Known rows, with every way that one mark hangs from another
(dere (dama (munazet (faru seki) (votez senosa) zude))): [  1   5  -9 -16  -9 -10  -5  -7  10 -12  -1   3 -14  11   1 -21 -11  -4
 -17 -12  23  -8  -4]
(dama (munazet (faru seki) (votez senosa) zude)): [ -5   1 -14 -12   1 -15  -3  14   8  -4  -4   8 -18   8   3 -21   3 -11
 -19 -12  19   2   5]
(munazet dama (faru (seki latu) senosa) votez zude): [-10 -19 -34 -10 -23 -19  -7 -20   6  -8   1  -8  -7   6   5 -26   3   4
 -10 -19  23   2  -9]
(dere (dama (munazet (faru senosa) zude))): [ -5   6  -8 -17  -9 -10  -3 -11   5  -7  -2 -10  -9  10   0 -15 -10  -2
  -5 -12   9  -4  -7]
(latu miga (seki (faru (munazet dama)))): [ 11   2  10   7  -1  -8   7 -44   4 -13   6   3  -1 -18  -3   7   0  -3
 -15  -9  19  16 -14]
(faru munazet senosa): [-22  -3  -9  -2   1 -16   5 -18  -4   0 -11  11   1  -1  13   1  -8   7
   3  -3   6   4  11]
(munazet dama (faru (seki (latu miga)) senosa) zude): [ -2 -12 -27 -11 -10 -15   1 -23  -3  -9  -1 -12  -3   0   5 -19  11  -6
 -10 -18  22   4 -15]
(munazet dama (faru (seki latu) senosa) votez): [ -9 -29 -33 -13 -12 -14  -9 -18  10 -16   3   8  -2  12   6 -15  -1   9
 -17 -19  19  -1  -1]
(miga (latu (seki (faru munazet)))): [  4   0  10   8   7 -12   8 -29   7   5   2  -1  -8 -14  -5   5 -23  -2
 -10  -1   1  11   3]
(miga latu): [  1  -3   1   4   8  -8   7  -4   3   5  -1 -12  -6   1  -6  -5 -18  -1
   0   1  -3   2   4]
(faru (munazet votez) seki senosa): [-27 -11 -26  -6  -5 -23   4 -11   5 -12 -12  29   1   5  17  -4  -3   6
 -15  -7  23   3  12]
(munazet faru): [ -3 -13  -4  -2   2   0  -7  -2   6 -15  -3  10  -7   4   5  -9   0   3
  -8  -3  -6  -3  -1]
(zude (munazet dama (faru (seki latu) senosa) votez)): [-10 -22 -32 -21  -3  -7 -13 -19  12 -12   4   6   1   9  -8 -10  -2   3
 -26 -11  19  -7   6]
(zude (munazet dama votez)): [ -2  -6 -12 -12  -8  -2 -13 -20   6  -2   6  -7   0   8 -16  -8  -5   2
  -9  -4  16  -6   1]
(miga (latu (seki (faru (munazet dama zude) senosa)))): [  0   4   4   6  -2 -21  10 -43   1  13   1 -15  -9 -12  -6  -2 -25  -2
  -5  -8   8  14  -2]
(dama (munazet (faru (seki latu)) (votez senosa) zude)): [ -1  -3 -18 -15   2 -11  -3  14   9  -3   0   5 -14   3   1 -17   5 -12
 -17 -12  19   2   6]
(zude (munazet dama faru votez)): [ -5 -16 -16 -13  -5  -3 -18 -21  11 -14   3  -1  -5  11 -12 -13  -5   4
 -15  -6  10  -8   0]
(seki (faru (munazet dama)) latu): [  7 -16  -2 -10   0   1   6 -33  -7   7  10   0   1 -19   2  17  -8 -10
   3  -4  13   6  -8]
(dama (munazet (faru seki senosa) zude)): [-12   2 -19 -16   3 -16   1  12   2  -1  -7   1  -8   8   5 -14  10 -12
 -15 -13  10   6   2]
(seki (faru senosa)): [ -7  -8   0  -4   0  -8  10  -8  -5  11  -1   6  -6  -5   4   6 -17  -4
 -13  -7   7   9  -1]
(dere (dama munazet)): [  4   9   1 -17  -4  -1  -3  -7   6  -6   4  -8  -2   8  -4  -1  -9  -2
  -1  -7   9  -7  -4]
(latu miga (seki (faru (munazet dama) senosa))): [  3   1   5   5  -1 -14   9 -45   3  -9   2   4  -1 -16  -1   5  -5   0
 -17 -14  20  18 -10]
(dama munazet): [  0   7  -3 -13   8  -4   0  13   2   4   2  -4  -1   5  -4   2   5  -9
  -1  -6   2   5   6]

Rows
[ -7 -19 -15  -3  -7 -12  14 -22  -1  -1   1  -2  -5 -22   4   0 -11  -8
  -8 -10  23  15  -8]
(seki (faru (munazet votez zude) senosa) (latu miga))
[  6   9  11   6 -10 -13   1 -45   2   6   5   7 -11 -17  -2  -1 -12  -1
 -11  -7  19  11  -4]
(latu (seki (faru (munazet dama (votez senosa) zude))))
[  2   5  -3 -14 -11  -9  -6 -10  10 -10   0  -4 -16  10  -1 -21 -16  -1
  -8 -11  16  -7  -4]
(dere (dama (munazet faru (votez senosa) zude)))
[-23  -4 -27  -6 -18 -30   3 -31  -3  -4 -10   6  -2   4  13 -14   1   4
  -5 -12  33   5  -2]
(faru (munazet dama votez zude) seki senosa)
[  2   1  -2 -18  -3  -1  -7  -9   9 -15   2  -1  -6  12  -1  -7  -9  -1
  -7  -9   5  -8  -5]
(dere (dama (munazet faru)))
[ -4   4  -7 -11   2  -9  -4   9   3  -1  -3  -9 -11   4  -1 -13   8 -12
  -3  -8   0   6  -2]
(dama (munazet faru zude))
[ -7   2 -13  -2 -12 -22   3 -31  -4  -4  -6  10  -8   0  12 -14   1  -3
  -5  -6  38  -1  -3]
(faru (munazet dama (votez senosa) zude) seki)
[ -4  -8   0  -1 -16 -13   4 -35  -5   3   0  -3 -11  -9   3  -4 -12  -5
   0  -5  20   8 -15]
(seki (faru (munazet dama votez zude)))
[ -6   4  -3   3 -15 -17   0 -37  -5   2  -6  -4 -11  -2   6 -16 -10   3
  10  -5  24   2  -3]
(faru (munazet dama (votez senosa) zude))
[ -9   0 -18 -18 -15 -14  -6  -7  12 -14  -1  -2 -10  14   2 -20  -8   0
 -14 -15  19  -5  -7]
(dere (dama (munazet (faru seki senosa) votez zude)))
[-10 -17 -29 -18   5 -13  -2  17  16 -18   0  10  -4  10   2 -10   7  -5
 -23 -18  15   6   6]
(dama (munazet (faru (seki (latu miga)) senosa) votez))
[  7 -19  -2  -4   7   2  13 -20  -2  -7   6   5   1 -24   3  14  -4 -13
  -7  -2  15  10  -9]
(seki (faru munazet) (latu miga))
[-18 -18 -32 -14  -8 -20   1 -28   1  -7  -1  14   8   0  11   1   0   6
  -6 -12  29   2   7]
(faru (munazet dama votez) (seki latu) senosa)
[-13  -9 -29 -18  -4 -16  -4  14  10  -4  -1   1  -8   6   2 -17   9  -8
 -16 -15  13   7   5]
(dama (munazet (faru (seki latu) senosa) votez zude))
[ -6  -5   1   7   1 -20   7 -29  11   5   0   1  -9  -9  -4  -1 -29   5
 -14  -5   5  13   7]
(miga (latu (seki (faru (munazet votez) senosa))))
[-18 -10 -33 -11 -16 -23   3 -30  -2   0  -2   2   3  -4  11  -8   4   1
  -1 -12  32   4   1]
(faru (munazet dama votez zude) (seki latu) senosa)
[ -3  -5  -6 -11   7 -10  -7  13  12  -7  -1  10 -16  12   0 -14  -7  -3
 -14 -11   8   2  12]
(dama (munazet faru (votez senosa)))
[-19   3 -21  -8  -9 -26   8 -32 -11   1 -10   3   1   0  15  -7   5  -3
  -2 -10  29   4  -2]
(faru (munazet dama zude) seki senosa)
[  4 -18  -8  -7   5  -1  14  -8  -2   4   7  -3   0 -18   0  10  -9 -10
 -15 -11  13  12  -6]
(seki (faru senosa) (latu miga))
[  6   3   6   7   1  -9  10 -23   6  -6   5   5  -2 -16  -5   4  -5  -2
 -26 -12  13  18  -7]
(latu miga (seki (faru senosa)))
[  2   1   6   6   7 -14   9 -22   8  12   4  -6  -7 -10  -7   2 -26  -1
 -15  -6   0  12   5]
(miga (latu (seki (faru senosa))))
[ -1  -3 -19  -7  -9 -15   3 -29  -4  -2   1   6  -2  -9   9  -8   4  -6
  -2  -5  36  -1   0]
(faru (munazet dama (votez senosa) zude) (seki latu))
